(in the rows, 128 means zero)
Known rows, with every step that occurs
vapa/pufebis: [ 90 118 147 134 132 121 103 102 115 132 135  95 100 108 112 136 130 134
 146 143 114 136 127 122  81 150 133 114 141 103 127 116 159 148  89 110]
roki/vapa/pizogi/bubep/pufebis/resun: [ 63  55 166 103  70 124  94  91  83 115 147  63  89 135  97 194 105 120
 140 100  93 183 116 131  76 109 153 131 146 132 157  85 133 143 130  85]
pufebis/vapa/roki/resun: [105  52 156  63 109 132  99 145 149 122 148  95 110 180 125 157 130 143
 162 146 132 105 130 166  89 110 180 117 121 102 141 119 133  87 103 130]
vevif/zorok: [139 105 123 104 135 135 127 126  99 110 147  91  94  97  86 158 142 111
 104 126 157 137 112 139 108 142 136 104 130 125 150 115 134 147  93 146]
bubep/pufebis/vapa/roki/zizopar: [100  84 147  78 112 123  93 111  91 156 118  86 111 166  94 141 150 108
 194 131  96 105 143 120  77 125 146 107 146  90 143  96 168 138  88 142]
roki/resun/pufebis: [ 93  98 166  97 131 115  96 145 101 141 162 119 123 154 117 174 111 162
 138 141 142 135 145 143  92 130 187  89 114 123 120 104 137 132 111 120]
vevif/godiv/roki/zizopar: [113 126 126  88 159 107  86 111  56 142 132  65 102 131  83 164 143  93
 150 128 139  89 131 121  71  71 109  98 114 111 160 103 130 114 127 149]
bubep/pizogi/vapa/roki/resun/pufebis: [ 68  91 162  88  91 123  61 102 110 176 123  97 135 203  91 188  96 199
 142  88 129 154 118 159  67 116 203 112 104 144 149  98 128 111 138 129]
pizogi/bubep/pipa: [126  79 172  94  99 130  98  92 105  84 152  61  90 105 109 178 133 137
 100  99 132 128 123 128 124  88 129 109  99 116 116 132 149 153 120 110]
godiv/roki/vapa/pizogi/bubep: [ 98  86 146  95  78 106  97  72  91  94 126  40  88 133  91 181  99 113
 114  80  82 146  92 147  72  84 127 127 130 109 192  74 125 117 143 113]
kuzi/roki/vapa/pizogi/bubep/pufebis/resun: [ 59  80 159  87  62 121 107  65  65 138 139  51 101 135  89 172 101 131
 160  95 103 179  86 146  60 103 139 142 141 135 131 107 143 131 129  93]
resun/pufebis/vapa: [118  90 162  96 140 119 104 145 124 168 151 122 116 160 114 145 135 141
 147 125 114 111 143 141  91 112 149  77 133 102 132  98 154 150  80 132]
pufebis/vapa: [124  82 147  99 138 119 116 146 143 124 137 102  99 143 118 149 131 126
 128 130 121 115 138 148 100 100 142 103 139  91 129 100 140 128  76 138]
roki/resun: [ 97  94 154  97 124 115 106 151 122 100 149  96 101 139 127 177 112 145
 122 150 148 136 139 152 103 118 182 114 116 110 122 105 118 115 111 125]
roki/vapa/pufebis/bubep: [ 95  93 133 120  87 100 117  93 129 139 142  76  77 139 107 143 121 117
 146 136  73 100 142 138  91 126 169 113 141  98 155  84 157 152 109  83]
roki/resun/pufebis/vapa: [ 96  69 171  84 126 108  97 157 125 146 173 121 109 185 126 171 128 157
 150 141 119 125 152 149  82 107 184  77 120 104 128  94 138 133  90 130]
godiv/roki/vapa/pufebis/rusaler: [ 80 114 110 130 117 126  93  52  82 139 106  69  72 134 124 126 146 129
 188 161  73 103 110 155  64 130 172 100 125 106 137  75 149 159  93 118]
vapa/pizogi/bubep: [103  86 156 108 105 144 110 111 117  82 129  68 113  93  88 178 104 122
  92  98 125 164 104 132  95  99 119 138 138 123 157  93 133 117 134  95]
kuzi/roki/resun/pufebis/vapa/pizogi: [ 87 104 158  74 101 108 109 116 113 157 156  98 144 175  92 155 106 162
 172 121 125 144 113 158  47 106 164 116 144 107 141  94 142 107 111 116]
zorok/vevif/godiv: [116 104 137  82 161 115  80 127  87 147 147  83 103 123  76 162 125 123
 130 138 185  84 154 143  96 106 114 100 115 145 126 101 109 118 115 128]
vapa/pizogi: [114 117 144 115 122 133 111 118 116 100 120  86 127 105  92 158 104 113
 123 117 142 147 118 135  86 125 134 135 156 110 155  90 120 117 115 103]
roki/resun/pufebis/rusaler: [ 89  93 135 103 141 152 101 131  95 137 138 116 120 143 127 161 130 166
 157 181 141 120 136 163 101 134 211  78 101 137  99  88 129 142 104 112]
zizopar/roki/resun/pufebis/vapa/pizogi/bubep: [ 83  48 182  79  82 132  86 130 133 139 181 114 117 177  94 164 100 144
 134 108 113 129 116 167  50  72 171 135 149 110 148  74 129 120 123  83]
zizopar/roki: [119 115 151 111 136 133 111 124 129 145 141 119 108 133 108 125 107 109
 125 135 148  94 116 165  85 115 151 139 143 100 116 108 122 130  91 107]
vapa/roki: [121 101 146  92 131 148 107 113 118 133 119  91 125 124 102 136 123 130
 147 129 148 104 111 147 103 137 138 125 124 120 138 136 140 105 107 117]
zizopar/roki/vapa/pizogi/bubep/pufebis: [ 76  84 168 108  55 120  94  57  90 129 148  71  92 142  88 151  84 104
 127  87  85 135 103 137  57 107 152 174 158 113 168  63 133 161 126  96]
bubep/pizogi: [114 127 156 122 133 117  75 117 117 115 107 108 110 133  87 172 105 134
 114  99 144 151 128 158  75 107 139 118 128 127 135  81 128 121 120 114]
zizopar/roki/vapa/pizogi/bubep/pipa: [119  78 176 102  50 128  86  49 106  95 151  55 107 140  97 147  94 108
 124  85 114 102 105 143  80  84 156 163 140  89 172  97 123 159 140  72]
bubep/pufebis/vapa: [102  95 154  96 121 107 109 124 111 146 152 102  78 149 108 162 136 127
 141 128 103 133 148 127  87 117 142 105 145 107 118  90 153 156  72 149]
roki/vapa/pizogi: [111  97 148 119  92 110 104  98 112 104 115  71 118 137 109 148  94 112
 130 116 114 130 121 138  82 127 158 140 155  93 195  76 113 133 125 105]
kofub/rusaler: [112 109 109 123 147 168 123 122 132 137 101 111 103  95 127 148 125 103
 117 156 162 143 130 144  85 141 137 107 138 126 115 131 136 108 120 111]
godiv/roki: [116 130 137  98 144 110 105 114  98 126 133  86  90 124 100 165 124 118
 126 118 125 123 115 150  85 101 124  93 117 112 125 107 131 112 102 140]
zorok/vevif: [111 107 142  89 146 114  97 148 109 133 124  97 102 131  88 157 118 126
 129 139 162 107 157 164 108 132 133  85 122 121 111  88 113 123  95 119]
zizopar/roki/vapa/pizogi: [111 107 151 118  92 124 101  87 120 125 126  92 124 156 104 118  80  98
 138 118 123 101 112 156  58 114 168 165 169  81 182  70 104 133 117  86]
godiv/roki/resun/pufebis/rusaler/pipa: [ 80 101 148  77 128 148  86 118  69 143 138 105 121 176 103 177 159 177
 172 183 148  91 139 175  90  77 185  66 112 155  83  87 116 162 106 138]
bubep/pipa: [136 116 161 102 115 123  98  98 102 101 144  77 104 115 111 160 131 130
 125 118 151 111 137 125 113 112 144 101 117 100 115 133 139 146 101 115]
rusaler/pipa: [114 100 163  95 124 132 109 140 113 111 130  99 129 140 100 161 140 139
 116 153 161  97 150 141 117  85 132 112 141 123 113 120 117 164  92 138]
pufebis/bubep/pipa: [143 102 144  90 100 120 118 103 127 103 159  75  91 113  95 172 133 121
 119 114 138  88 153 143 128  86 151  91 116 117 108 117 139 136 113  88]

Rows
[ 95  88 167  79 116 135  83 127 103 150 153 113 138 162 102 157 112 162
 169 136 144 113 121 150  89 148 181 105 108 131 132 130 146 110 124 110]	vapa/roki/resun/pufebis
[ 70  84 150 101  79 173 102  80  73  98 115  70 116 110  76 185 151 142
 129 143 129 139 124 139 101  82 138 130 153 168 105  73 132 187 116 116]	vapa/pizogi/bubep/pufebis/rusaler/pipa
[ 72  65 167  94 113 137 102 126  87 132 162  89  73 114 107 196 132 136
 125 120 119 175 127 141 100 102 136 102 122 150  85 121 148 141 105 107]	pizogi/bubep/pufebis/resun
[ 75  84 153  86  83 125  75 103 128 130 115  82 118 189 106 196  98 184
 124  94 135 154 116 169  79 106 200 135 104 132 147 100 110  90 136 129]	bubep/pizogi/vapa/roki/resun
[ 69  72 164  99  99 142  96 113  85 110 154  77  97 101  85 201 113 128
 128 103 121 196 116 135  78 105 127 125 149 145 118 102 139 126 122  81]	vapa/pizogi/bubep/pufebis/resun
[ 91 113 150  73 142 100  69 114  60 167 189  91 102 157  89 188 122 152
 152 125 147 104 122 132  60  83 143  88  87 145 134 113 135 106 136 142]	vevif/godiv/roki/resun/pufebis
[ 69  82 155  75  97 132 104 115 113 176 147  85 137 182 125 170 110 188
 150 121 127 126 126 143  95 132 205 102  99 127 137 126 132 123 114 139]	pizogi/vapa/roki/resun/pufebis
[ 98 102 151 102 104 115 102 107 114 128 143  91  97 138  90 168 117 119
 149 111 104 155 137 126  65 118 132 128 171 106 148  73 146 140  89 125]	bubep/pufebis/vapa/pizogi
[ 90  51 158  68  88 136 103  99 114 143 147  78  84 141  90 163 140 132
 144 101  88 123 113 136  94 107 124 125 123 131 126 116 175 128 104 136]	pizogi/bubep/pufebis/vapa/roki
[120  79 158  80 131 138  93 125 127 181 135 117 133 171  96 127 137 146
 174 120 118  87 118 142  86 132 144  90 132 111 143 123 165 125  92 123]	resun/pufebis/vapa/roki
[ 86 110 121  81 153 141  74 100  53 168 168  92 103 141 102 175 140 160
 171 162 149  90 116 155  71  86 172  81  84 163 113  95 133 118 131 137]	vevif/godiv/roki/resun/pufebis/rusaler
[ 91 105 142 103 104 129  76  96 105 148  73  69 133 174  86 161 114 142
 138  89 120 139 126 145  78 102 166 121 124 108 169  86 124 116 129 134]	bubep/pizogi/vapa/roki/zizopar
[ 82  59 166  68  88 112  83 121 105 123 174  80  96 171  87 205 117 152
 138  93  91 157 112 160  56  64 142  94 122 123 150  68 142 102 133 116]	godiv/roki/resun/pufebis/vapa/pizogi/bubep
[ 97 105 131  62 126 100  84 121  80 170 205  86  90 154  71 203 124 143
 139 116 136  83 137 149  75  57 152  77  92 159 127 100 138  94 148 114]	vevif/godiv/roki/resun/pufebis/bubep
[ 97  77 177  83 122 116  95 151 138 174 182 143 113 203 116 140 118 147
 156 144 129  93 141 172  62  96 194 106 138  95 116  90 130 133  85 114]	zizopar/roki/resun/pufebis/vapa
[ 86 102 145 100 133 159  97 123 108 169 151 138 124 158 124 131 119 153
 166 181 151  90 125 182  79 124 226 106 120 128  84  84 122 143  99  92]	zizopar/roki/resun/pufebis/rusaler
[ 95 105 143 101 101 131  83  88 126 151  94  80 125 164  92 168 102 163
 122  78 132 144 109 157  80 110 162 133 119 132 156 107 123 107 122 135]	bubep/pizogi/vapa/roki
[ 49  95 156 136 119 118  79 105 121 160 118  97  95 159 107 177 123 176
 138 110 113 191 128 152  54 106 161 113 139 129 120 103 128 135  93  96]	bubep/pizogi/vapa/pufebis/resun
[114  94 160 102 125 121 100 128 125 148 140 112 134 149  88 146 116 135
 153 113 118 135 135 136  69 115 137 101 164 100 165  80 145 139  98 108]	resun/pufebis/vapa/pizogi
[ 87 121 130 119  84  78  67  65 106 141 123  74  63 165  61 167 112 124
 153  88  57 120 124 169  40  90 149 107 129 123 164  48 157 122 133  85]	godiv/roki/vapa/pufebis/bubep/pizogi
[ 81 104 122  64 160 131  61 111  48 176 159  92  96 155  79 181 140 159
 184 170 173  73 146 177  68  94 166  53  78 178  94  73 116 112 126 131]	zorok/vevif/godiv/roki/resun/pufebis/rusaler
[ 72  31 168  54  72 128  92 116 116 124 171  81  82 165 107 187 128 155
 147 114  94 134 122 148  88 102 164 125 109 134 124 112 162 115 115 136]	pizogi/bubep/pufebis/vapa/roki/resun
[101  93 136  96 110 144 122 102 131 155 118  70 119 144 119 150 118 152
 130 112 132 120 111 139 109 126 163 126 119 114 144 132 123 117 102 147]	pizogi/vapa/roki
[ 76  81 163 111  55 107 100  68  78 106 137  52  88 126  93 182  95 120
 114  86  80 166 114 116  82 121 146 144 144 124 177  65 142 163 133 111]	roki/vapa/pizogi/bubep/pufebis
[ 79  97 132 118  96 168 107  72  78 100 118  68  95  78  91 176 124 128
 129 125 110 165 106 135  92 117 146 128 140 157 116  65 145 152 119 103]	vapa/pizogi/bubep/pufebis/rusaler
[ 96 105 136  73 140 101  80 117  80 129 179  72  86 144  99 194 121 137
 133 133 154 108 122 146  71  70 141 114  96 136 133 116 115  87 135 147]	vevif/godiv/roki/resun
[ 61 122 149 143 107 107  78  76 118 151 108  86  92 150  98 170 112 171
 119  92  98 174 125 137  57 118 155 128 138 122 145  86 136 154 101 127]	bubep/pizogi/vapa/pufebis
[100  98 120  89  87 129  93 105 126 151  86  63 122 172  70 177 115 131
 130  80 106 117 139 160  92  78 176 112 122 122 158  72 124 103 140 104]	pufebis/bubep/pizogi/vapa/roki/zizopar
[ 63 104 111 144 123 153 126  76 117 157 106  71  88 118 142 138 147 166
 146 162 104 137 121 138  98 134 187 110 131 115 108  97 135 173  73 132]	pizogi/vapa/pufebis/rusaler
[ 97  73 150  56  59 129 104  84 119 164 181  65 114 183 104 190 121 185
 151  99 127  95 150 141 115  96 218  84  91 133 118 135 136 126 131 105]	pizogi/vapa/roki/resun/pufebis/bubep/pipa
[ 85  50 156  69  91 133  93 104  91 140 125  69  96 154  88 162 151 112
 166 109  77 121 130 123  89  98 132 113 127 104 145  98 179 138 108 132]	pizogi/bubep/pufebis/vapa/roki/zizopar
[ 68  61 174 100  68 132  89  86  92 139 157  85  95 148  91 162  96 111
 150 102 103 147 105 153  48  94 161 160 162 121 142  81 126 143 125  65]	zizopar/roki/vapa/pizogi/bubep/pufebis/resun
[ 89  93 158  78 112 100  82 126 105 136 167  99 112 185  89 183 113 146
 166 112 103 140 127 155  40  90 156  89 137 105 153  69 129 104 114 122]	godiv/roki/resun/pufebis/vapa/pizogi
[ 88  59 160  91  98 116 108 117 113 130 161  83  65 133 108 184 140 133
 115 106  85 145 133 130 100  87 129 109 128 123 117  94 165 154  90 144]	pizogi/bubep/pufebis/vapa
[110 138 135  95 136 116 127 117  83 141 101  78 130 129 101 129 123 115
 155 135 138 120 119 141  84 105 138 110 125  88 124 116 145 123  98 135]	kuzi/roki/zizopar
[121 119 139 106 115 113  95 127 137 118 123 105 100 129  67 186 104 124
 102  92 130 128 139 176  91  80 150 112 130 143 126  67 134 107 131  87]	pufebis/bubep/pizogi
